Every row comes from one small tree of marks. The marks that hang from a mark follow it in brackets, in alphabetical order. Every link used is in the known rows. Which tree was each row made from?
Known rows:
vepezo{kevig nuvu{nute} rabob}: -1.80  -2.14  -1.05  -1.06  -0.12  -5.19  -1.09  -0.15  -1.73  0.73  -1.68  0.01  -2.40  0.11  -2.64  -1.09  -1.67  0.32  -0.29  0.11  -3.80  -1.37
legap{nuvu{nute}}: -1.04  -1.47  -0.87  -0.36  0.43  -3.53  0.10  0.30  -0.35  -0.56  -2.22  0.62  -1.84  -0.73  -2.98  -2.18  1.11  -2.23  -0.34  0.26  -2.09  -1.65
nute{kevig rabob{vepezo}}: 0.49  -2.67  -1.67  -0.85  0.23  -3.34  -0.96  1.75  0.84  -0.27  -3.17  -1.90  -1.95  0.47  -2.89  -1.32  1.05  -2.90  -0.03  -0.22  -2.65  -1.80
legap{nuvu{vepezo{kevig rabob}}}: 0.16  -2.36  -0.60  -1.14  -0.46  -4.11  0.56  0.18  -1.10  -0.38  -2.56  -0.76  -3.14  0.15  -3.15  -1.44  1.09  -2.46  0.14  -0.61  -2.61  -1.26
nuvu{nute vepezo}: 1.05  -2.36  -1.55  -1.18  -0.25  -3.35  1.03  -0.07  -1.26  -1.13  -2.91  -1.70  -2.23  0.16  -3.71  -1.53  1.19  -3.31  -1.04  -0.98  -3.85  -1.15
nute{kevig rabob{vepezo{nuvu}}}: -0.21  -2.81  -1.87  -0.81  0.44  -4.18  -1.02  1.38  0.76  -0.20  -3.10  -1.72  -2.13  0.78  -2.99  -1.26  0.25  -2.49  -0.03  -0.28  -3.13  -1.68
vini{sogu{nute{rabob} vepezo{kevig nuvu}}}: -1.69  -2.58  -0.28  -0.27  -0.30  -4.50  0.29  3.53  -0.81  0.04  -2.37  -0.29  -2.03  1.11  -4.77  -1.84  0.09  -1.21  0.79  1.11  -3.04  -1.13
sogu{nute{rabob{vepezo{nuvu}}}}: -0.78  -2.35  -1.24  -0.19  0.12  -2.73  -0.66  1.84  -0.19  0.55  -2.53  -0.95  -3.02  2.88  -3.51  -1.63  0.19  -1.91  0.07  0.29  -2.15  -1.01
vepezo{kevig rabob}: -0.56  -2.01  -0.18  -1.31  -0.54  -3.64  -1.12  1.18  -1.26  0.61  -1.59  -0.26  -2.52  0.19  -2.05  -0.91  -0.43  -0.27  0.16  0.44  -2.32  -1.41
tegag{rabob}: -0.97  -2.51  -0.82  -0.95  0.27  -2.31  -0.73  0.47  1.71  0.77  -1.31  -0.23  -2.21  1.39  -2.72  -0.88  -1.23  -0.81  -0.72  1.11  -3.37  -0.26
vepezo{kevig nuvu rabob}: -2.02  -2.26  -0.57  -1.22  -0.17  -5.33  -1.20  0.41  -1.40  0.76  -1.40  0.06  -2.88  0.80  -2.28  -0.81  -2.04  0.56  0.20  0.32  -3.32  -1.20
vini{rabob{vepezo{kevig}} sogu{nute}}: -0.77  -0.68  -0.32  -0.83  -0.72  -3.15  0.65  4.47  -0.57  -0.24  -2.31  0.79  -2.57  0.61  -4.95  -3.66  -0.28  -2.07  2.23  1.01  -1.96  -0.02
tegag{rabob{vepezo}}: -0.49  -2.04  -1.29  -1.70  0.06  -2.12  -0.42  0.72  1.60  0.52  -1.89  -1.11  -2.97  1.22  -3.07  -1.48  -1.46  -1.65  -0.51  0.70  -3.06  -0.05
sogu{nute{rabob{vepezo{kevig nuvu}}}}: -0.39  -2.18  -1.23  0.12  -0.15  -3.24  -0.48  2.14  -0.81  0.31  -2.35  -1.00  -2.56  2.74  -3.44  -2.02  0.16  -1.73  0.08  0.52  -1.96  -0.91
vini{sogu{nute{kevig} vepezo{nuvu rabob}}}: -2.31  -3.09  0.10  -1.19  0.42  -4.28  -0.69  3.61  -0.24  0.55  -2.93  -0.22  -2.94  0.23  -4.53  -1.14  -0.04  -1.57  1.43  0.71  -2.88  -1.57
legap{nuvu}: -1.26  -1.64  -0.37  -0.50  0.37  -3.70  0.00  0.87  0.00  -0.52  -1.96  0.69  -2.35  -0.03  -2.60  -1.91  0.72  -2.00  0.13  0.46  -1.61  -1.50
sogu{nute{rabob} vepezo{kevig}}: 1.30  -3.50  -0.40  0.55  -0.91  -3.76  0.69  2.38  -2.37  -0.31  -2.48  -1.49  -1.75  2.93  -3.48  -1.59  2.20  -2.22  -0.67  0.27  -2.60  -1.70
nute{rabob}: -0.74  -2.57  -1.24  -0.59  0.03  -2.36  -0.67  0.41  1.06  0.48  -2.10  -0.53  -2.25  1.76  -2.70  -0.37  0.63  -1.35  -0.78  0.12  -3.35  -1.55
tegag{nuvu{nute} rabob}: -1.81  -2.50  -1.84  -0.83  0.55  -4.10  -0.70  -1.65  1.76  0.58  -0.51  0.45  -2.58  0.49  -4.19  -2.29  -2.07  -0.74  -1.16  2.21  -4.19  0.26
nute{rabob{vepezo}}: -0.25  -2.11  -1.69  -1.34  -0.19  -2.17  -0.38  0.69  0.95  0.22  -2.68  -1.42  -3.04  1.57  -3.06  -0.97  0.40  -2.21  -0.59  -0.30  -3.03  -1.32
nuvu{nute{rabob}}: -0.48  -2.13  -1.67  -0.43  0.18  -2.38  -0.45  -0.06  0.23  0.14  -2.34  -0.42  -1.53  0.42  -3.09  -1.08  0.95  -1.73  -1.27  -0.04  -3.63  -1.71

Write each row's tree:
-1.74  -2.52  -1.67  -0.24  0.81  -4.93  -0.81  0.14  -0.04  -0.17  -2.19  -0.14  -1.49  0.55  -2.99  -1.25  -0.66  -1.19  -0.66  0.09  -3.93  -1.59
vepezo{nuvu{nute{kevig rabob}}}
-0.29  -1.97  -1.48  -0.36  0.41  -3.60  -0.16  0.46  0.09  -0.43  -2.98  -0.39  -1.81  -0.78  -3.26  -2.12  1.69  -2.93  -0.26  -0.19  -2.43  -1.88
legap{nuvu{nute{kevig rabob{vepezo}}}}
-1.44  -2.78  -1.84  -0.60  0.76  -4.68  -1.01  -1.15  1.71  0.34  -0.78  0.24  -2.04  -0.05  -4.09  -2.43  -1.75  -1.09  -0.91  2.25  -3.99  0.02
tegag{nuvu{nute{kevig}} rabob}
-1.19  -2.17  -1.49  -1.66  0.23  -2.98  -0.47  0.37  1.55  0.58  -1.80  -0.95  -3.13  1.53  -3.20  -1.43  -2.24  -1.24  -0.49  0.65  -3.52  0.04
tegag{rabob{vepezo{nuvu}}}
1.05  -2.76  -0.75  -1.70  -0.90  -3.83  0.37  0.51  -1.62  -0.29  -2.49  -1.88  -3.22  0.86  -3.03  -0.77  0.42  -2.12  -0.17  -0.87  -3.40  -1.02
nuvu{vepezo{kevig rabob}}
-1.79  -2.19  -0.25  -1.28  -0.26  -3.91  1.13  2.20  -0.01  -0.28  -2.34  1.30  -2.52  0.27  -4.84  -1.89  0.01  -1.80  0.92  0.17  -4.52  -0.97
vini{rabob sogu{vepezo{nuvu{nute}}}}
-1.43  -0.77  -0.50  -1.91  -0.35  -2.66  0.57  3.26  0.86  -0.26  -2.42  0.95  -3.11  -0.16  -4.59  -2.69  -0.57  -2.22  1.81  0.47  -2.85  -0.32
vini{rabob{vepezo} sogu}
-1.51  -2.37  -0.25  -1.11  -0.11  -4.31  0.92  2.58  -0.04  -0.47  -2.51  1.15  -2.14  -0.10  -4.76  -1.99  0.22  -2.04  1.13  0.20  -4.42  -1.14
vini{rabob sogu{vepezo{nuvu{nute{kevig}}}}}
2.03  -2.60  -2.02  -0.44  -1.00  -3.75  1.19  -0.24  -1.76  -0.93  -2.86  -2.30  -1.41  0.68  -3.91  -1.60  1.67  -2.83  -1.42  -0.94  -4.45  -1.11
nuvu{nute{rabob} vepezo{kevig}}
-1.00  -1.77  -1.52  0.34  -0.21  -5.83  -0.03  0.48  -1.79  -0.62  -1.42  -0.06  -0.69  0.65  -2.92  -2.25  -1.04  -0.25  -0.82  0.69  -3.59  -1.09
vepezo{kevig nuvu{nute{rabob}}}
1.24  -2.97  -2.15  -1.02  -0.44  -2.71  0.82  -0.83  -0.50  -0.46  -3.23  -2.20  -2.36  0.99  -4.01  -0.81  1.71  -3.23  -1.48  -1.38  -4.81  -1.33
nuvu{nute{rabob} vepezo}
-0.44  -3.28  -0.56  -1.33  -0.47  -5.04  0.33  0.20  -2.28  -0.14  -2.31  -0.90  -2.63  0.67  -2.93  -0.73  0.16  -1.25  -0.91  -0.52  -4.18  -2.00
sogu{vepezo{kevig nuvu{nute} rabob}}
-0.65  -4.41  -0.15  -0.70  0.40  -4.59  -0.78  1.92  -1.64  0.54  -3.09  -1.17  -3.33  2.08  -3.28  -0.54  0.87  -2.17  0.22  -0.40  -3.02  -2.18
sogu{nute{kevig} vepezo{nuvu rabob}}
-0.40  -3.56  -1.02  -0.74  0.18  -4.87  0.50  0.43  -1.09  -0.76  -2.67  -1.03  -2.01  0.96  -3.20  -0.87  0.85  -2.29  -1.17  -0.50  -4.27  -2.18
sogu{vepezo{nuvu{nute{kevig rabob}}}}
-1.49  -0.84  -0.49  -0.80  -0.53  -3.97  0.60  4.09  -0.64  -0.16  -2.23  0.97  -2.73  0.91  -5.06  -3.61  -1.07  -1.69  2.22  0.97  -2.43  0.09
vini{rabob{vepezo{kevig nuvu}} sogu{nute}}
0.85  -3.65  0.06  0.19  0.14  -4.15  0.12  3.26  -1.95  -0.85  -2.87  -1.23  -1.78  1.62  -3.14  -1.78  2.18  -3.21  0.07  0.31  -1.74  -2.07
sogu{nute{kevig} vepezo}
-0.54  -0.87  -1.25  -1.27  -0.32  -5.22  0.33  1.94  -1.54  -1.26  -1.96  -0.96  -2.47  0.48  -2.84  -3.05  -1.61  -1.71  0.20  0.46  -1.84  -0.69
rabob{vepezo{kevig nuvu}}
0.88  -2.26  -1.52  -0.24  -0.53  -4.06  1.10  -0.31  -1.20  -0.82  -2.82  -1.05  -1.89  0.03  -3.75  -2.00  1.98  -2.95  -0.74  -0.67  -3.34  -1.36
legap{nuvu{nute{rabob} vepezo{kevig}}}
-2.18  -1.95  -0.70  -0.58  0.50  -3.71  -0.91  3.99  0.70  0.34  -2.76  -0.26  -2.23  0.34  -4.63  -2.05  -0.38  -1.65  1.59  1.21  -2.18  -0.96
vini{sogu{nute{kevig rabob{vepezo{nuvu}}}}}
1.10  -2.90  0.16  0.37  -0.72  -4.38  0.88  3.13  -3.11  -0.99  -2.13  -1.00  -1.62  2.08  -3.18  -2.36  1.68  -2.32  -0.25  0.70  -1.63  -1.54
sogu{nute vepezo{kevig}}
-0.82  -2.31  -1.72  -1.43  0.41  -3.28  -0.63  0.45  1.36  0.42  -2.09  -1.16  -2.52  0.82  -3.30  -1.69  -1.83  -1.60  -0.53  0.57  -3.64  -0.18
tegag{rabob{vepezo{nuvu{nute{kevig}}}}}
-0.38  -0.77  -1.57  -1.17  -0.27  -5.11  0.41  1.54  -1.80  -1.28  -2.14  -1.01  -2.11  -0.02  -3.08  -3.24  -1.36  -1.88  -0.12  0.32  -2.19  -0.78
rabob{vepezo{kevig nuvu{nute}}}
1.77  -3.36  -2.13  -0.66  -0.14  -3.53  0.39  -0.08  -0.58  -0.80  -3.60  -2.53  -1.61  0.20  -3.91  -1.03  2.17  -3.72  -1.10  -1.34  -4.54  -1.64
nuvu{nute{kevig rabob} vepezo}
0.30  -1.84  -1.64  -0.94  -0.59  -2.90  -0.13  1.12  0.07  -0.12  -2.40  -1.49  -2.39  1.38  -2.98  -1.53  0.37  -1.92  -0.53  -0.01  -2.76  -1.19
nute{rabob{vepezo{kevig}}}
-0.16  -3.83  0.10  -1.08  -0.16  -2.58  -0.30  1.73  -1.45  0.79  -2.85  -1.10  -3.84  2.41  -3.23  -0.36  1.57  -2.26  -0.15  -0.38  -2.60  -2.00
sogu{nute vepezo{rabob}}
-2.12  -2.48  0.15  -2.13  0.01  -3.11  -0.19  2.65  0.43  0.41  -2.58  -0.08  -3.18  -0.51  -4.10  -0.63  0.10  -1.48  0.78  0.49  -3.23  -1.62
vini{sogu{vepezo{rabob}}}
1.38  -2.55  -1.41  -1.51  -0.81  -3.61  0.54  -0.29  -2.11  -0.34  -2.87  -2.00  -2.54  -0.13  -3.54  -1.16  0.97  -2.46  -0.82  -1.16  -4.10  -1.23
nuvu{nute vepezo{kevig rabob}}
0.39  -2.19  -1.99  -0.61  0.33  -3.07  -0.66  0.87  0.08  -0.39  -3.09  -1.37  -1.29  -0.45  -3.22  -1.74  1.25  -2.81  -0.75  -0.24  -3.16  -1.88
nuvu{nute{kevig rabob{vepezo}}}
-0.49  -2.06  0.35  -0.32  -0.85  -3.62  1.17  4.09  -1.20  -0.33  -2.19  1.02  -2.02  1.07  -4.86  -2.72  0.89  -1.94  1.57  0.89  -2.92  -0.69
vini{rabob sogu{nute vepezo{kevig}}}
